(in the rows, 128 means zero)
Known rows, with every step that occurs
kole -> leva -> sorav: [128 111 131 126 157 103 140 129 169 131 102 118 140 102 144 124 109 120
 102 158 130 159 135 119 132 119 128 119 107]
kole -> logepo -> tozuvif -> sido -> tidas: [137 141 106 109  51 192 113 115 122 141 161 144 145 154 124  96 127 162
 147 126 149  91 142  96 104 130  97 109 158]
rulom -> logepo -> kole -> leva -> sorav: [126 131  97 120 165  86 166 127 149 135 102 124 127 115 159 110 142 160
  99 137 160 155 129 111 124 130 129 133 118]
logepo -> kole: [114 131 102 123 112 126 119 121 121 136 102 161 119 138 138 110 135 194
 134 127 127 126 138 126 170 135 139 112 137]
kole -> logepo -> rulom -> fefo: [148 117 130 128 109 146 125 143 121 127 154 128 124 140 119 127 118 149
 105 129 172 127 126  87 146 110 178 133 149]
sorav -> leva -> kole -> logepo -> rulom -> badud: [148 109 157 145 169 103 120 147 125 141 137  96 138 120 125 161 136 122
  68 117 137 145 117 106 132 109 159 170 138]
sorav -> badud: [106 121 108 130 106 142 114 136 134 128 130 140 108  98 132 145 115  98
 135 137 136 144 137 157 191 118 149 109 132]
tidas -> sido -> tozuvif -> logepo -> rulom: [ 86 119 142 132  80 152 117 110  97 102 147 165 174 178  95 121 113 109
 201 137 178  76 115 142   4 139 139 107 175]
tozuvif -> sido: [132 133 109 121  92 182 112 123 140 116 130 144 144 106 126 128 112 139
 155 115 120  97 143 128 108 133 119 123 151]
sorav -> leva: [114 126 121 128 150 137 116 133 142 129  94 130  98  80 138 164 122 147
 127 131 127 129 134 141 118 119 139 139 138]
sido -> tozuvif -> logepo -> rulom: [124 130 144 129 107 138 120 117  98 120 154 145 172 166 101 125 121  77
 168 121 149  86 119 124  47 132 142 105 163]
tozuvif -> logepo: [124 138 120 126 110 133 123 120 129 130 131 145 123 139 116 117 127  83
 146 111 126 126 129 133 109 139 137  97 158]
fefo -> rulom -> badud -> sorav -> figom: [128 141 146 145 140 141 136 131 134 106 123 137  95 123 111 129 146 119
 145 143  48 133 115 160 194 122 100  88 129]
logepo -> kole -> leva: [131 127 105 123 136 102 129 124 138 148  87 135 142 124 148  86 120 197
 111 147 161 122 132 119 163 129 137 117 105]
badud -> vuno: [114 131 119 126  98 161 127 125 146 114 108 142 124 111 126 124 125 122
 163 115  95 136 144 149 174 130 103  78 154]
logepo -> tozuvif -> sido: [129 143 104 107  86 172 112 119 136 118 152 128 135 109 134 121 122 143
 168  85 145  71 152 128 134 129  94  97 149]
fefo -> rulom -> logepo -> tozuvif -> sido -> tidas: [ 93 179  71  96  92 173 157 119 116 115 174 152 154 111 124 100 154 132
 198  85 149  40 131 104  88 151  53 111 218]
tidas -> sido -> tozuvif -> logepo: [ 90 133 132 129  75 161 118 107 108 110 116 178 148 165  99 108 109 116
 205 149 148 100 122 153  19 150 119 121 147]
kole -> leva: [129 123 116 130 137 125 128 127 152 140  99 124 149  90 133 105 110 138
 119 143 151 125 134 120 146 124 130 109 119]
leva -> sorav -> badud -> vuno: [103 116 127 123 110 137 133 138 158 104 127 128 104 114 147 162 116  62
 139 148  94 188 142 179 192 113 119  91 116]
fefo -> rulom -> logepo: [102 160  89 124 138 134 167 132 124 117 130 159 131  95 118 123 154  92
 155 101 106 109 130 112 145 139 107 124 206]
sorav -> leva -> kole: [130 127 126 123 192 119 117 132 138 137 102 101 106  68 138 168 128 163
 116 115 105 142 131 141 131 129 131 189 109]
badud -> sorav -> leva -> kole -> logepo -> tozuvif -> sido: [169 124 145 123 153 146 118 126 135 131 138  74  91 105 145 167 126 141
  99 118  79 136 140 143 129 128  98 188  56]
tidas -> sido -> tozuvif: [ 78 125 125 131  78 173 113 111 116 109  98 180 151 128 107 120 104 171
 203 161 142 102 134 148  62 139 115 127 141]
tozuvif -> logepo -> rulom -> badud: [113 125 143 140 101 112 124 132 121 118 160 136 160 159 111 119 135  58
 138  93 170  95 113 118 104 128 146  63 193]
sido -> tozuvif: [116 134 126 129 104 160 115 119 117 125 107 162 148 119 113 123 114 138
 169 146 112 112 138 129 104 133 115 125 132]
sido -> tozuvif -> logepo -> kole -> leva -> sorav: [141 134 139 116 142  82 141 116 125 138 106 141 151 182 141  88 112 115
 122 172 142 141 118 126  58 138 126 146  72]
logepo -> kole -> leva -> sorav: [127 118 119 119 155  81 140 126 152 140  93 130 137 136 159 108 119 174
  92 164 139 159 132 118 149 124 135 132  91]
tidas -> sido -> tozuvif -> logepo -> kole -> leva: [105 134 123 122  96 116 126 107 109 130  90 169 162 184 124  66 105 171
 172 171 190  98 113 144  32 151 126 138  99]
rulom -> badud -> vuno: [105 134 130 136  84 149 128 134 148 107 108 149 134 116 124 114 131 103
 156 111 114 131 136 146 182 129  94  57 164]

Rows
[120 111 144 138 199 114 121 128 143 128  93  88  89  67 142 181 128 156
 115 138  63 160 128 162 134 137 117 178  66] : badud -> sorav -> leva -> kole
[126 133 129 119 118 128 126 136 120 114 166 121 126 140 118 124 121 113
 149  99 190  94 112 116  92 129 164 115 164] : tozuvif -> logepo -> rulom -> fefo
[154 103 161 137 192 114 128 147 127 127 136  68  88 102 136 182 121 171
  76 143 116 159 113 124 128 118 162 208  62] : badud -> sorav -> leva -> kole -> logepo -> rulom -> fefo
[182 142 147 112 162 111 131 113 125 137 115 119 116 185 132  93 125 159
 124 171 123 153 110 147  68 119 136 143  58] : sido -> tozuvif -> logepo -> kole -> leva -> sorav -> figom
[159 132 133 118 170 115 119 132 128 154 129  88  91 106 140 151 141 150
  89 104 119 149 141 120 164 116 128 177 101] : sorav -> leva -> kole -> logepo -> tozuvif
[122 122 130 130 117 125 124 123 118 124 159 130 147 153 112 131 131  77
 143  98 155 102 121 122  96 129 156  82 183] : tozuvif -> logepo -> rulom
[104 166  76 118 136 111 167 128 108 127 121 170 122 130 132 105 163 147
 147 105 116 108 127 112 162 145 114 133 189] : fefo -> rulom -> logepo -> kole
[151 141 118 103 129 162 110 124 124 150 149  97 128 117 138 137 130 187
 120 117 137 107 133 110  84 130  97 193 115] : sorav -> leva -> kole -> logepo -> tozuvif -> sido -> tidas
[117 125  92 121 156  80 160 139 146 135 118 116 109 104 169 125 133 122
  91 151 175 173 125 142 163 119 148 140  98] : rulom -> logepo -> kole -> leva -> sorav -> badud
[150 117 150 133 179 110 124 128 132 145 120  75  76 106 142 166 141 141
  87 126  78 165 137 140 171 124 113 167  58] : badud -> sorav -> leva -> kole -> logepo -> tozuvif
[131 138 143 118 111 142 122 130 100 111 161 135 147 154 105 119 110 107
 175 121 187  76 110 117  44 133 148 135 143] : sido -> tozuvif -> logepo -> rulom -> fefo
[117 131 155 141  92 126 119 126 101 113 156 151 178 172 100 114 126  55
 164 115 166  80 111 120  53 131 130  87 173] : sido -> tozuvif -> logepo -> rulom -> badud
[111 144  81 124 122 127 145 123 118 133 112 152 108 115 138 111 157 182
 141 101 147 124 134 118 147 140 133 119 165] : rulom -> logepo -> kole
[133 129 163 151 183  89 147 147 130 131 112 119 106 118 127 156 139  88
  75 154  35 169 114 129 167 132 107 188  93] : fefo -> rulom -> badud -> sorav -> leva -> kole -> logepo
[137 130 135 117 133  77 135 128 121 138 124 136 135 174 150 106 105  74
 115 187 159 158 114 154  95 128 143 150  53] : sido -> tozuvif -> logepo -> kole -> leva -> sorav -> badud
[164 118 144 123 185 118 123 152 123 138 143  80 107 102 133 168 121 177
  79 121 157 144 117 103 120 110 176 218 105] : sorav -> leva -> kole -> logepo -> rulom -> fefo
[142 133 117 123  92 143 122 124 126 145 138 137 114 143 124 111 136 124
 114 111 135 132 149 105 187 117 128  92 146] : kole -> logepo -> tozuvif
[154 107 137 135 144 125 122 130 117 146 155 106 158 138 111 136 134 133
  87 114 113 151 132  97 159 120 162 153 143] : leva -> kole -> logepo -> rulom
[137 121 149 152 127 156 116 126 145 113 113 119  81 111 117 137 139 154
 138 141  79 147 120 167 180 117 120  70 102] : rulom -> badud -> sorav -> figom
[103 111 122 126 124 120 125 138 149 119 134 134 103 109 143 164 115  76
 118 154 115 176 138 157 174 113 146 116 118] : leva -> sorav -> badud
[161 137 112 114  70 179 115 122 129 132 158 132 130 142 128 113 123 126
 128 103 133 103 153 107 143 121 115 110 140] : kole -> logepo -> tozuvif -> sido
[117 110 173 149 183  78 126 136 127 117 141  78 120 119 130 173 139  73
 110 108 114 127 100 152  87 136 131 138 108] : tozuvif -> logepo -> rulom -> badud -> sorav -> leva -> kole
[142 108 166 156 169 106 125 140 139 137  99 100  91 106 134 163 133 119
  69 151  65 185 120 137 152 126 127 174  68] : rulom -> badud -> sorav -> leva -> kole -> logepo
[129 149 123 120  99 126 119 112  93 135 116 170 138 186 118  93 128 135
 162 136 129 108 123 135  76 149 129 128 120] : sido -> tozuvif -> logepo -> kole
[123  95 168 164 133 115 125 144 132 122 122 117 112 131 129 172 132  97
  73 153 118 147 117 124 129 106 153 111 123] : kole -> logepo -> rulom -> badud -> sorav -> leva
[119 162  80 118 158  89 176 131 126 138 106 149 144 113 141  82 150 147
 123 124 147 106 121 105 157 140 114 139 157] : fefo -> rulom -> logepo -> kole -> leva
[147 114 155 142 115 126 132 140 128 127 151 108 166 149 114 122 140  97
 102 101 106 154 127 115 185 120 124 108 152] : leva -> kole -> logepo -> rulom -> badud -> vuno
[179 138 118 110 111 162 116 122 126 142 164 101 137 131 126 118 128 143
 117  87 112 118 150 108 153 131 106 160 114] : leva -> kole -> logepo -> tozuvif -> sido
[138  93 167 161 137 107 128 135 124 131 147 103 147 143 115 140 139 105
  79 130  86 160 120 115 175 126 137 126 108] : leva -> kole -> logepo -> rulom -> badud -> sorav
[159 133 123 119 134 126 122 124 123 154 147 107 119 130 124 114 142 142
 104  96 110 147 147 106 198 127 119 139 114] : leva -> kole -> logepo -> tozuvif
[ 91  99 151 157 110 119 124 131 134 106 131 129 145 124 120 146 132 105
 134 130 120 113 121 135 154 126 127  58 146] : logepo -> rulom -> badud -> sorav
